Each row was made from one small tree. The marks that hang from a mark follow it in brackets, in the order of their numbers. Every link used is in the known rows. Write each row's tree.
Known rows:
K82(K72(K980)): [ 0.97  1.12 -4.46 -2.28  3.38  0.62  0.12 -2.64 -3.44 -1.06 -0.28 -3.57
 -0.04  0.57  1.95  0.56 -3.98 -0.93  0.95  0.85 -1.03  3.14  1.89]
K600(K639(K508(K119(K674(K397))))): [ 0.71  5.22 -0.42 -4.41  2.74 -3.61 -0.86  3.42 -0.45 -3.34 -0.01 -0.98
  2.19 -1.01 -0.21  0.47  0.16  0.42 -1.88  0.64 -0.67  2.22  1.25]
K508(K119(K674(K145(K82(K72))))): [-0.56  1.09  1.99 -0.24  0.41 -1.87  1.45  1.76 -2.03 -1.01  1.07  0.46
 -0.56 -0.03 -2.29 -1.25  0.69 -0.41  1.82 -0.83 -0.29 -1.58 -0.08]
K748(K82(K72)): [-1.18 -1.13 -3.50 -0.79  3.88 -0.18  1.47  0.64 -3.52  0.35  0.49 -1.47
 -1.60  1.69  0.70  0.99  0.27 -0.99  1.46  0.69 -0.57  2.73 -0.95]
K145(K82 K674(K397)): [-0.18 -0.61 -0.81  1.22 -0.93 -2.16 -0.83 -3.42  0.09 -1.38 -0.20  1.61
  0.56  2.34  0.11  1.84  1.99 -0.63 -1.53  0.05  1.80 -2.20  1.11]
K674(K119 K145(K82(K72(K980) K748)) K397): [-1.59 -1.09  6.54  4.58 -2.38  3.30 -1.21  1.98  2.15  0.96 -2.40 -4.94
 -0.29 -2.34  0.48 -1.58 -1.32  2.96 -1.61 -1.06  0.26 -2.46 -2.10]
K145(K82(K72(K980) K748) K674): [-0.80 -2.20 -0.86  2.70  0.05  2.04  0.22 -0.53 -2.73 -0.55 -0.81  0.23
 -2.23 -0.15  0.83  0.44 -2.01  0.87  1.99 -2.12  1.17 -0.41  0.37]
K397(K674): [ 0.31  2.98 -6.48 -4.18  2.97 -2.20  1.17 -2.68 -2.93 -1.30  1.96  0.61
  0.21  1.73  1.69  0.90 -0.78 -1.79  2.42  0.44 -2.10  2.43  3.16]
K82(K748): [-2.14  0.74 -3.36 -1.07  3.27 -0.94  2.07  1.80 -2.60 -0.17  0.68 -1.28
 -0.50  0.56  1.42  2.09 -0.76 -0.16  1.02 -0.05 -0.60  3.25  1.09]
K119(K674): [-0.26  1.06 -5.18 -3.82  2.39 -2.57  2.47 -0.93 -2.34 -0.80  1.25  2.17
  1.85  2.16  0.94  0.76 -0.71 -2.54  3.02  1.16 -0.75  2.68  2.20]
K508(K119(K674(K145(K82) K397))): [-0.14  2.73  2.27  0.07 -0.80 -2.24  0.36  1.08  0.74 -1.58  0.27  0.63
  1.22  0.61 -2.13 -0.77  2.22 -0.26  0.03 -0.27  0.77 -2.54  0.21]
K119(K508 K674(K145 K397)): [ 1.21 -0.40 -2.07 -2.53 -0.87 -0.60  0.80 -0.43  2.17  0.48  1.59  2.59
  2.92 -1.01 -0.80 -1.62  0.56 -1.61  0.83  1.57  0.02  1.35  0.43]
K72(K82(K748) K980): [-0.87  1.87 -4.90  0.06  2.82  3.76  0.12  1.20 -3.08  0.41 -2.62 -2.33
 -2.77  0.94  2.49  1.64 -3.60  0.18  1.51 -0.51 -0.18  1.72  0.90]
K980(K72(K82)): [ 2.65  1.33 -5.03 -1.56  4.16  0.03 -0.46 -1.79 -0.68  0.44 -1.75 -1.14
 -0.52  3.08  1.61  1.74 -1.76 -1.98  0.31  1.37 -2.18  2.95  1.24]
K119(K508 K674(K145(K82(K72 K748)) K397)): [ 0.04 -3.99  2.20  1.75 -2.35  1.85  0.90  3.89  2.67  2.61  0.83  2.05
 -0.63 -2.91 -0.57 -2.80  0.60  0.37  1.49 -0.07 -0.16  0.02 -2.04]
K639(K508(K119(K674(K145(K82) K397)))): [ 0.57  2.76  2.44 -0.78 -1.04 -1.02 -0.97  2.61  0.69 -1.26 -0.54  1.79
  1.27 -0.75 -2.54  0.23  2.70  0.38 -2.25  0.17  0.89 -1.04 -0.17]
K508(K119(K674)): [ 0.13  3.89 -3.08 -3.86  3.27 -3.74  2.61 -0.43 -2.12 -2.42  0.97 -0.03
  1.42  2.40  0.05  0.68  0.18 -1.30  2.29  0.58 -0.29  2.41  1.94]
K600(K639(K508(K119(K674(K145(K82(K72)) K397))))): [-0.08  2.35  4.71 -0.86 -0.07 -1.87 -2.20  5.48 -0.24 -2.14  0.08 -0.54
  0.14 -3.46 -2.37 -1.49  0.76  1.28 -2.10 -0.63 -0.62 -1.90 -0.74]
K397(K674(K119(K508) K145)): [ 0.40  1.56 -1.32 -2.76 -0.95 -0.50  0.44 -2.03  1.19  0.18  1.91  2.18
  1.51 -0.73 -0.47 -0.63  0.62 -0.34  0.70  0.15 -0.85  0.46  0.84]
K82(K72): [-0.42 -0.07 -3.39 -2.29  3.73 -1.74  0.90 -1.51 -2.94 -0.46  0.72 -3.02
 -0.18  0.97  1.35  1.16 -1.69 -0.85  0.23  1.27 -1.44  2.97  1.38]
K145(K82(K72(K980) K748) K674(K397)): [-0.41 -1.95  1.24  3.57 -0.94  2.35 -0.76 -0.98 -0.09 -0.40 -1.57 -2.09
 -1.30 -0.57  1.36 -0.60 -1.50  1.58  0.16 -1.23  1.10 -1.03 -0.14]
K72(K82): [-0.50  1.74 -5.25 -1.84  3.42 -0.08 -0.11 -1.17 -3.14  0.26 -1.16 -1.17
 -1.76  2.84  1.58  2.62 -1.07 -1.43 -0.24  0.94 -0.56  1.17  1.45]

Write each row's tree:
[-0.30  3.88  1.08 -1.93  1.14 -2.64  1.28  0.56  0.69 -2.06  0.55 -1.80
  2.87  0.04 -1.48 -1.42  1.02 -0.04  0.54  0.33 -0.17 -0.30  0.89]  K508(K119(K674(K145 K397)))
[ 0.61 -1.12  1.61 -0.12 -2.45  0.39 -0.56 -1.30  1.31  1.55  1.52  2.15
 -0.94 -1.11 -0.72 -1.26  0.74  0.32  0.27 -0.35 -1.09 -1.62 -0.65]  K397(K674(K119(K508) K145(K82(K72))))
[-0.86 -1.97  3.12  1.53 -2.66  1.88  0.50  2.14  1.82  2.48  1.20  1.45
 -2.10 -2.44 -0.38 -1.80  0.64  1.89  1.14 -1.45 -1.20 -0.85 -1.84]  K397(K674(K119(K508) K145(K82(K72 K748))))
[-0.18 -2.51  3.37  1.13 -2.03  0.27 -0.79 -0.19  1.24  1.50  0.36  1.08
 -0.52 -0.85 -1.36  0.33  1.01  0.40 -1.96  0.20  0.58 -1.29 -1.63]  K674(K119(K508) K145(K82(K72)))
[-1.62 -3.43  4.85  2.85 -2.17  1.79  0.22  3.44  1.68  2.53  0.16  0.39
 -1.70 -2.21 -0.78 -0.21  0.87  1.87 -0.99 -0.86  0.50 -0.67 -2.74]  K674(K119(K508) K145(K82(K72 K748)))
[ 0.30 -0.19 -4.56 -0.75  3.51  2.17  0.64 -0.49 -3.95 -0.20 -0.38 -2.01
 -1.37  1.24  1.21  0.40 -2.20 -1.02  2.23  0.20 -0.09  2.90 -0.55]  K748(K82(K72(K980)))
[ 1.06 -3.56  4.28  4.17 -3.52  3.22 -1.34 -1.69  4.14  1.00 -2.19 -0.82
 -0.36 -0.97  1.16 -1.01 -0.35  2.74 -1.63 -0.63  2.05 -0.72 -1.95]  K145(K82(K72(K980) K748) K674(K119(K508) K397))
[ 0.45  0.12  2.51 -0.55 -1.43 -0.43 -0.81 -1.37  3.90  0.53  0.02 -1.18
  2.85 -0.76 -0.47  0.00  1.45  0.55 -3.29  1.52  0.65 -0.08 -0.73]  K674(K119(K508) K145 K397)
[ 0.42 -2.57  5.47  3.91 -3.38  4.41 -1.71  1.88  3.98  1.89 -1.71 -2.52
 -0.55 -3.08  0.13 -1.74 -0.98  2.72 -1.85 -0.57  0.88 -1.03 -2.72]  K674(K119(K508) K145(K82(K72(K980) K748)) K397)
[-0.68  0.59  0.43  1.05 -0.85 -0.93 -1.18  0.01 -0.16 -0.30  0.27  0.06
  0.38  0.24 -1.03  0.98  1.40 -0.70 -1.98  0.21  0.68 -2.48  0.34]  K674(K145(K82) K397)
[-0.48 -0.18  0.33  0.06 -1.55 -1.10  0.30  0.53  0.40  0.02  0.66  2.65
  1.72  0.21 -1.17 -0.76  1.26 -1.64  0.74  0.29  0.51 -2.51  0.41]  K119(K674(K145(K82) K397))
[ 1.12 -2.00  2.41  1.87 -3.47 -1.33 -1.41 -3.96  4.08 -0.06 -0.64  2.86
  1.43  1.91  0.05  1.49  3.08  0.48 -3.36  0.67  2.65 -1.75 -0.61]  K145(K82 K674(K119(K508) K397))
[ 1.11  0.33 -3.56  0.22  4.14  1.43  0.54  1.75 -0.30  1.24 -2.13 -1.92
 -1.76  1.74  2.00  1.27 -1.90 -0.64  1.11  0.18 -2.27  3.63  0.03]  K980(K72(K82(K748)))
[ 0.68  0.52  0.32 -0.67 -2.94 -0.16 -0.39 -1.24  1.24  0.76  1.77  4.57
  0.00 -0.21 -0.98  0.02  1.75 -0.45  0.25 -0.61 -0.06 -1.77  0.12]  K397(K674(K119(K508) K145(K82)))
[ 1.97 -1.60  3.98  2.03 -3.37  2.99 -2.64 -1.72  3.48  0.98 -1.48 -1.83
  0.56 -1.71 -0.26 -1.37 -0.95  1.25 -2.82  0.56  0.97 -1.71 -1.67]  K674(K119(K508) K145(K82(K72(K980))) K397)
[-2.59 -1.48  4.90  4.19 -2.54 -0.68 -0.09 -0.25  2.91  0.02 -1.83 -0.30
  0.59  1.27  0.60  1.19  2.64  2.06 -2.02 -1.00  1.92 -2.71 -1.05]  K145(K82(K748) K674(K119 K397))
[ 0.63 -3.73  2.04  1.43 -2.15 -0.91 -0.53 -3.53  1.30  0.51  0.05  2.54
 -0.40  1.30 -0.19  1.09  1.55  0.48 -1.68  0.20  1.70 -0.85 -0.93]  K145(K82(K72) K674(K119(K508)))
[ 0.93  1.39 -2.46 -0.68 -0.29  1.92 -0.73 -1.64 -3.27 -0.57  1.16  0.46
 -1.56 -1.33  0.01 -1.61 -2.73 -0.79  2.86 -1.49 -1.59 -1.54  1.67]  K397(K674(K145(K82(K72(K980)))))
[-0.98 -1.63 -0.14 -0.24 -0.35 -0.79  1.23  1.10 -2.20  0.60  1.39  2.49
 -0.15 -0.40 -1.39 -1.23 -0.13 -1.56  2.57 -0.28 -0.71 -1.54  0.29]  K119(K674(K145(K82(K72))))
